What can hang from each mark:
z_190: z_40 z_745 z_912
z_704: z_40 z_745
z_833: z_40
z_912: z_190 z_704 z_761
z_576: z_912
z_745: z_190 z_704
z_40: z_190 z_704 z_714 z_833
z_761: z_40 z_912

Each row was made from one small tree. The marks that hang from a mark follow it in brackets, in the order of their numbers. Every link used is in the known rows. Write each row's tree.
Known rows:
z_576(z_912(z_190(z_745))): [ 16.7  -3.3  26.3  -2.1   9.1  18.2  -1.5  14.6  22.7  19.7   3.4  17.8
   4.3  27.6  -8.5  -1.4   6.2 -25.4  -3.7 -59.7  22.2  -2.9 -27.5 -19.4]
z_761(z_40(z_714) z_912(z_704)): [ -1.4   7.5  12.3  19.5   7.4  -5.1   0.3  19.4  34.9  18.9  21.5  21.4
 -43.6  19.0 -26.5  28.9   8.0 -32.8 -15.4 -40.0  -5.4   5.4 -30.1 -10.0]
z_761(z_40(z_704 z_833) z_912(z_190(z_745))): [ 13.1  21.9  11.7  -0.8  39.0   9.4 -11.4  26.0  24.3  17.4   9.0  10.4
 -51.4  21.7 -24.7  29.3   4.6 -25.8 -20.8 -54.6  -1.2  21.8 -34.1   0.6]
z_576(z_912(z_704(z_40 z_745) z_761)): [ 14.8  18.8  15.2   0.2 -16.7  14.6   5.7   6.1  39.1  23.5  12.2  14.6
 -12.9  18.7 -14.6 -14.6  -4.3  -8.9   1.8 -56.9  32.9 -13.6 -20.7  -1.3]
z_912(z_761): [ 12.1 -18.7  17.9   1.7  -7.7 -10.4  -3.6  18.5  40.6  19.1   4.1  -0.5
  -3.4  11.2 -21.9  15.9  -5.8 -13.1   1.0 -45.7  20.0   1.7 -27.1 -22.4]
z_576(z_912(z_190)): [ 14.8 -16.9  22.4   7.4  -4.0   3.9   0.0  13.3  42.2  18.0   9.5  11.4
   4.4  21.5 -18.3   2.5   0.7 -15.4   5.0 -53.6  21.3   1.7 -28.9 -20.7]
z_40(z_704 z_833): [ 14.2 -27.1  36.4  12.4  31.7 -32.3 -11.2  18.4  27.8   0.5  -3.6  -7.0
 -15.2 -12.7 -28.5  23.2 -11.3 -13.2   3.7 -40.4  23.5  25.5 -13.2  -8.3]
z_745(z_190(z_40(z_833) z_912(z_761)) z_704): [  0.6   7.5  33.7   6.6  11.8  17.9  -6.8  16.4   0.4  10.1  11.6  25.3
 -27.7   6.4  -8.2  16.0  -0.6 -16.4 -12.5 -35.1  26.7   0.7  11.5  17.8]
z_761(z_40(z_190(z_745) z_704 z_714 z_833) z_912): [ 16.4   9.6  32.9  14.0  49.0 -30.2 -23.8  23.6  -2.1   6.3  11.3  14.4
 -56.0   5.3 -14.8  31.0 -13.8 -37.5 -36.0 -48.8  -1.2  13.3 -24.2  17.2]
z_745(z_704(z_40(z_190 z_833))): [ 27.6 -12.7  41.0  13.5  21.4 -26.9  -3.8   9.7  18.2 -10.1   3.0  15.9
 -18.4 -12.6 -14.3   3.0 -18.0 -21.4 -20.2 -38.1  23.6  10.9  -0.9  22.0]
z_576(z_912(z_190(z_40(z_833) z_745) z_761)): [  5.4   9.0  14.7   1.7  16.6  19.1  -8.8  18.9  26.5  22.8  18.2  11.9
 -18.7  26.4  -8.5   6.8  -1.4 -19.5 -18.0 -59.0  17.4  -8.7 -19.0  -9.7]
z_190(z_40(z_704 z_714) z_745 z_912(z_761)): [ -4.9  16.4  22.4  12.3  25.9  -8.6 -34.4  27.0 -14.8  31.8   7.3   9.9
 -29.3  21.0   1.0  22.3  -0.2 -26.0 -20.5 -38.0  27.7  -4.6  -8.6  -8.4]
z_833(z_40(z_190)): [ 41.6 -22.2  35.0   6.2  21.4 -34.2  -7.2   7.9  22.3  13.8   9.4   3.6
  12.7  -4.9 -14.4  11.8  -4.0 -28.9  -9.2 -35.1  23.0   7.9 -20.3 -15.8]
z_761(z_912(z_190(z_40(z_714 z_833)) z_704(z_745))): [ -0.9  39.0  17.1  18.3  17.6   7.0  -1.4   9.8  20.7  19.0  25.5  24.6
 -53.6  13.5 -20.5  16.7   6.9 -25.9 -21.5 -41.0  -1.6   1.1  -4.5  -4.3]
z_576(z_912(z_190(z_745(z_704)))): [ 16.0  -6.9  30.9  -3.7  13.3  26.2   8.7  13.2  10.6  12.4  -5.0  31.3
   0.2  26.4  -3.7 -10.8   8.6 -25.6  -8.0 -63.3  25.2  -9.4 -19.1  -1.2]
z_704(z_745): [ 29.4  -2.8  36.1   0.5   2.7  -4.0   2.2  13.8  22.5   5.5  -8.2  10.5
   0.5   0.4 -12.1   5.4   6.3 -27.8   3.7 -36.9  29.1   7.5 -10.7 -20.7]
z_704(z_40(z_833) z_745): [ 27.5  12.3  37.9   5.6   8.4  -6.7  -3.7  11.6  30.2  -0.7   1.3   4.9
 -18.4  -8.0 -15.5   9.8  -6.6 -26.0  -7.3 -31.9  28.6  18.9   2.3  -0.9]
z_190(z_745): [ 20.5  -9.4  34.6  -0.9  17.4  -0.7  -5.0  19.3  13.0   8.6  -6.9  11.5
   2.9   6.6  -8.7  12.2   7.5 -34.9  -6.5 -41.2  23.6   6.2 -18.3 -23.0]
z_704(z_40(z_190 z_833) z_745): [ 38.0  10.0  42.1   7.7  15.4 -24.6  -8.4   6.7  20.3  -4.7   5.6   8.2
 -18.8 -13.2 -12.9   1.5 -16.4 -24.3 -15.5 -37.5  27.4  13.6  -1.0   8.5]
z_745(z_704(z_40)): [ 21.3  -8.5  29.6   7.1   0.6  -2.6   0.9  16.1  24.5   1.9  -3.0  19.2
  -4.5   0.9  -9.3   5.0   1.8 -27.0  -8.5 -30.3  29.9   8.1  -6.5   4.6]
z_576(z_912(z_704 z_761(z_40(z_190 z_833)))): [ 10.3 -15.8  13.3  11.8  16.1 -15.9   4.2   7.7  46.9  10.5  26.0  10.1
 -33.8  11.2 -32.3   2.9 -17.4  -2.2 -11.4 -68.5  10.6  -6.3 -33.1   5.3]
z_704(z_40(z_190(z_912) z_833)): [ 19.1   2.3  39.3  17.5  18.7 -27.8 -22.6  12.7  19.4   4.2  15.6   1.4
 -21.9   0.5 -18.1  11.5 -19.0 -16.5 -13.5 -32.0  25.5  19.5  -3.3   5.6]
z_190(z_912): [ 10.2 -10.1  33.6  10.7   5.5  -8.2 -12.1  20.1  20.7  13.8   2.4   3.5
  -3.6  13.8 -16.1  15.3   3.0 -20.2   5.8 -31.5  27.0  13.0 -12.6 -24.5]

Which tree is each row?
[ -3.1   3.4   8.0  22.8  11.7  -6.1  -2.8  10.0  29.6  23.7  24.2  23.8
 -21.9  10.3 -20.8  17.0  12.4 -22.1 -15.1 -38.9  10.0  -4.6 -12.7 -21.5]  z_912(z_190(z_40(z_714)) z_704)
[ 24.0   0.3  36.3   2.4  -4.5  13.7   3.0  10.5  13.1   3.1   0.5  33.5
  -2.6  -4.5  -4.6   5.5   3.3 -30.1  -9.7 -32.9  31.4   8.2  -0.6  19.7]  z_745(z_190 z_704(z_40))
[  4.9   3.0  29.3  -6.1  11.6  18.4  -4.4  20.2  -1.7  19.9  -7.7  18.4
 -15.7  27.3  -4.6   2.5   2.0 -18.8  -9.1 -51.9  28.9  -8.3 -11.5  -3.1]  z_190(z_745(z_704) z_912(z_761))
[ 33.5 -10.7  42.8   7.6  48.0 -42.5 -23.0   9.8 -12.5  18.4   2.2   8.2
  -3.9  -5.4  -5.0  17.1  -9.1 -36.0 -24.0 -44.9  23.6   4.8 -15.9  -0.1]  z_833(z_40(z_190(z_745) z_704 z_714))
[ 19.9  16.8  31.2  11.0  32.2 -10.9   0.5   5.1  16.5   3.1  13.8  17.3
 -45.5   4.6 -26.2   2.8  -1.5 -13.2 -10.5 -49.2  18.0   9.0  -7.2   2.7]  z_761(z_40(z_190(z_912(z_704(z_745))) z_833))
[ 16.5 -13.4   4.5   1.9   9.3 -15.6  -9.4  24.6  41.7  20.0   4.1   0.0
 -24.7  10.0 -26.8  24.6  -1.9 -11.4  -4.2 -48.8  19.8  10.1 -36.7 -11.2]  z_912(z_761(z_40(z_704)))
[ 17.3   2.9  38.5   2.9  28.5 -11.8 -13.7   7.4 -18.7  28.6   6.3  19.7
 -17.2  21.0   0.8   5.6 -10.7 -27.8 -30.5 -51.5  24.0 -15.3  -4.7  12.7]  z_833(z_40(z_190(z_745(z_704) z_912(z_761)) z_714))
[ -8.7  33.1  25.7  14.5   3.1  -1.7  -9.8   4.5  23.1  24.6  18.8   5.3
 -50.5  13.2 -24.8  10.7 -16.5  -5.9 -13.8 -48.2  22.8   1.6   5.5   7.9]  z_190(z_912(z_704(z_40(z_714 z_833) z_745) z_761))
[  2.0  -3.2  14.8   8.7  25.0 -14.4 -18.0  24.8  32.6  18.0   9.0  -8.2
 -45.1  14.2 -32.6  30.9 -11.0  -2.1  -3.7 -48.2  19.6  20.0 -20.3  -1.5]  z_190(z_912(z_761(z_40(z_704 z_833))))
[ -4.8  23.5  38.5  25.0  27.5  -6.8  -8.9   9.0   2.2  10.1  14.4  16.9
 -41.4   2.7 -13.4  14.4   5.3 -24.0 -12.2 -29.6  21.7   3.4  17.2  -6.9]  z_190(z_40(z_714 z_833) z_912(z_704(z_745)))
[ 14.8 -14.9  29.9  17.8  36.3 -28.6 -18.4  23.9  18.8   0.5   3.9  -0.3
 -17.8 -13.8 -17.9  25.5   0.3 -22.5  -4.5 -25.4  25.3  20.9  -5.7 -10.8]  z_190(z_40(z_704 z_833))
[ -3.8   9.1  48.3  19.3  40.7   0.5 -15.4  21.4 -22.0   1.4   1.9  25.4
 -34.1   8.5   3.4  18.5   4.3 -40.5 -28.0 -28.2  22.3   1.9  20.2   7.7]  z_190(z_40(z_714 z_833) z_745(z_704) z_912)
[ -2.7  16.3  30.8  13.0  41.8   7.4 -11.1  16.6   0.0  10.8  11.6  14.9
 -29.5   9.5 -11.5  12.7  13.0 -27.4 -12.3 -33.0  22.2   6.4   1.9 -16.1]  z_190(z_40(z_833) z_745 z_912(z_704))
[  7.8  39.6  29.4  13.5   1.1  17.5  -0.9  10.6  -3.7  17.6  19.6  42.2
 -31.6   5.2  -1.6  13.4  16.0 -41.8 -16.5 -31.3  10.0  -7.0  -1.0   4.1]  z_761(z_912(z_704(z_745(z_190(z_40(z_714))))))
[  4.3 -10.8  27.7  16.7  15.3 -43.4 -31.0  15.5   3.7  26.5   9.5   0.9
 -26.6  12.9 -17.5  17.0 -25.0  -3.6 -11.2 -50.8  23.9   0.1 -20.2   1.4]  z_40(z_190(z_912(z_761)) z_704 z_714)
[ 21.9  19.7  31.9  10.3  22.0  -6.1 -21.2  22.2  -6.0  13.2  -3.5  10.8
 -15.2   5.5  -0.6   9.6  14.1 -24.9   2.1 -22.6  40.2   9.0  -0.4 -13.5]  z_190(z_40(z_704(z_745)) z_912)
[ -9.8   8.4  32.3  18.9  20.1 -12.0 -29.8  17.9  -3.4  22.0  19.8   9.9
 -39.4   1.1 -13.0  34.1 -13.0 -13.3 -15.7 -35.2  23.8   9.4   6.2  13.9]  z_745(z_190(z_40(z_704 z_714 z_833) z_912(z_761)))
[ 13.9 -28.0  45.8  23.9  24.9 -48.0 -12.3   9.8  18.4  -2.0  10.6   4.9
 -19.6 -11.6 -20.8  21.1 -24.2 -23.3 -19.2 -41.9  12.4  11.4  -6.5  -1.3]  z_40(z_190 z_714 z_833)
[ -4.8 -11.1  41.3  28.3  31.3 -37.8 -13.0   3.7  10.7   8.3  19.0   9.7
 -35.3   0.0 -29.4  14.0 -19.0 -10.2 -13.1 -46.6  13.2   7.4  -1.9   0.0]  z_40(z_190(z_912(z_704)) z_714 z_833)
[  6.2   0.0  15.2   9.3  15.0  -6.6  -2.1   9.4  17.3  23.4  22.4  27.7
 -31.4  24.5 -12.9   0.4  -8.8 -22.6 -27.2 -72.8  11.1 -23.9 -34.2   4.8]  z_576(z_912(z_704 z_761(z_40(z_190(z_745) z_714))))
[  3.8  12.5  20.5  14.8   2.5   0.1  -9.0  11.4  28.4  20.4  15.0   9.6
 -17.4  13.2 -21.8   7.6   4.7 -14.2   1.4 -32.7  27.8  10.6 -12.0 -12.1]  z_190(z_912(z_704(z_40)))
[  2.0   5.0  37.6  16.3  30.1 -17.9 -14.1   6.2 -12.3  18.3  10.6  22.5
 -23.6  14.2 -11.1   3.6  -4.4 -24.6 -19.1 -51.2  18.3  -6.3 -10.7  -6.0]  z_40(z_190(z_745 z_912(z_704)) z_714)
[  7.0  37.2   4.8   9.2   1.9  16.2   8.3  10.5  34.4  27.6  21.5  30.8
 -53.4  28.4 -26.0  16.6  13.4 -26.5 -18.5 -52.9  -4.9  -0.5 -26.9  -7.5]  z_761(z_40(z_714) z_912(z_190 z_704(z_745)))
[ -5.0  -6.6   3.3  13.7   0.6 -10.2   3.0  13.5  45.6  25.1  19.9  14.4
 -36.9  15.5 -31.2  24.8  -0.7 -14.8 -15.3 -53.6   6.6  -4.6 -28.3 -12.9]  z_912(z_704 z_761(z_40(z_714)))
[ -1.6   5.5  13.6   1.5  24.0  14.5   4.5  14.3  24.4  17.1   8.7  25.2
 -52.6  23.3 -21.3  21.8  -5.4 -20.8 -36.2 -67.5   3.3  -3.5 -13.9  13.5]  z_912(z_190(z_745(z_704)) z_761(z_40(z_714 z_833)))
[  8.5  -1.9  49.0  26.1  22.4 -29.9 -18.2   9.4  -0.9  -0.6  11.5  17.7
 -36.0   0.0 -10.5  10.6 -23.4 -21.4 -25.9 -33.5  23.1   9.2  12.5  29.2]  z_745(z_704(z_40(z_190(z_912) z_714 z_833)))
[ 22.1   1.1  25.4  10.8  28.3 -39.0 -13.5  12.1  17.4   8.3   7.7   6.1
 -51.4  -4.4 -22.7  19.2 -24.4 -12.6 -24.7 -58.0  16.1   4.6 -14.9  17.1]  z_912(z_761(z_40(z_190 z_704(z_745) z_714 z_833)))
[  4.9   9.6   0.3   0.1  18.9   0.3 -13.6  20.2  23.7  34.8   9.5  13.7
 -41.2  26.4 -21.3  27.2  -1.4 -18.0 -26.6 -66.2  10.0  -0.1 -34.4  -4.2]  z_912(z_190(z_745) z_761(z_40(z_704 z_714)))
[  1.7  -1.3  16.1   7.6  10.7  -2.7  -9.7  21.8  41.4  17.1  14.8  -4.0
 -39.2  19.6 -30.9  29.5  -7.2  -9.8  -7.3 -44.2  14.2  14.4 -17.0  -9.5]  z_190(z_912(z_761(z_40(z_833))))
[ 27.2  11.5  34.8   5.9  23.5 -35.9 -25.3   5.6  -7.1  33.2   8.2   0.2
 -20.9  10.6  -9.7  10.5 -17.9 -12.9 -13.4 -48.2  31.4  -3.2  -9.3   5.3]  z_833(z_40(z_190(z_912(z_761)) z_704(z_745) z_714))
[  5.9  13.0   8.3   6.4  -0.9   0.3   8.1   8.9  36.0  22.6  12.5  19.6
 -41.1  14.8 -25.7  14.0   2.7 -17.8 -14.4 -56.3  13.0  -9.1 -19.7  -8.0]  z_912(z_704(z_745) z_761(z_40(z_714)))
[ 17.2  20.0  24.2   2.6   2.3   7.9   7.5  12.7  23.7  14.9   4.4  18.3
 -22.5  13.5 -19.6   3.2  10.7 -24.6   2.3 -43.5  11.8   1.6 -22.5 -16.1]  z_761(z_912(z_704(z_745)))
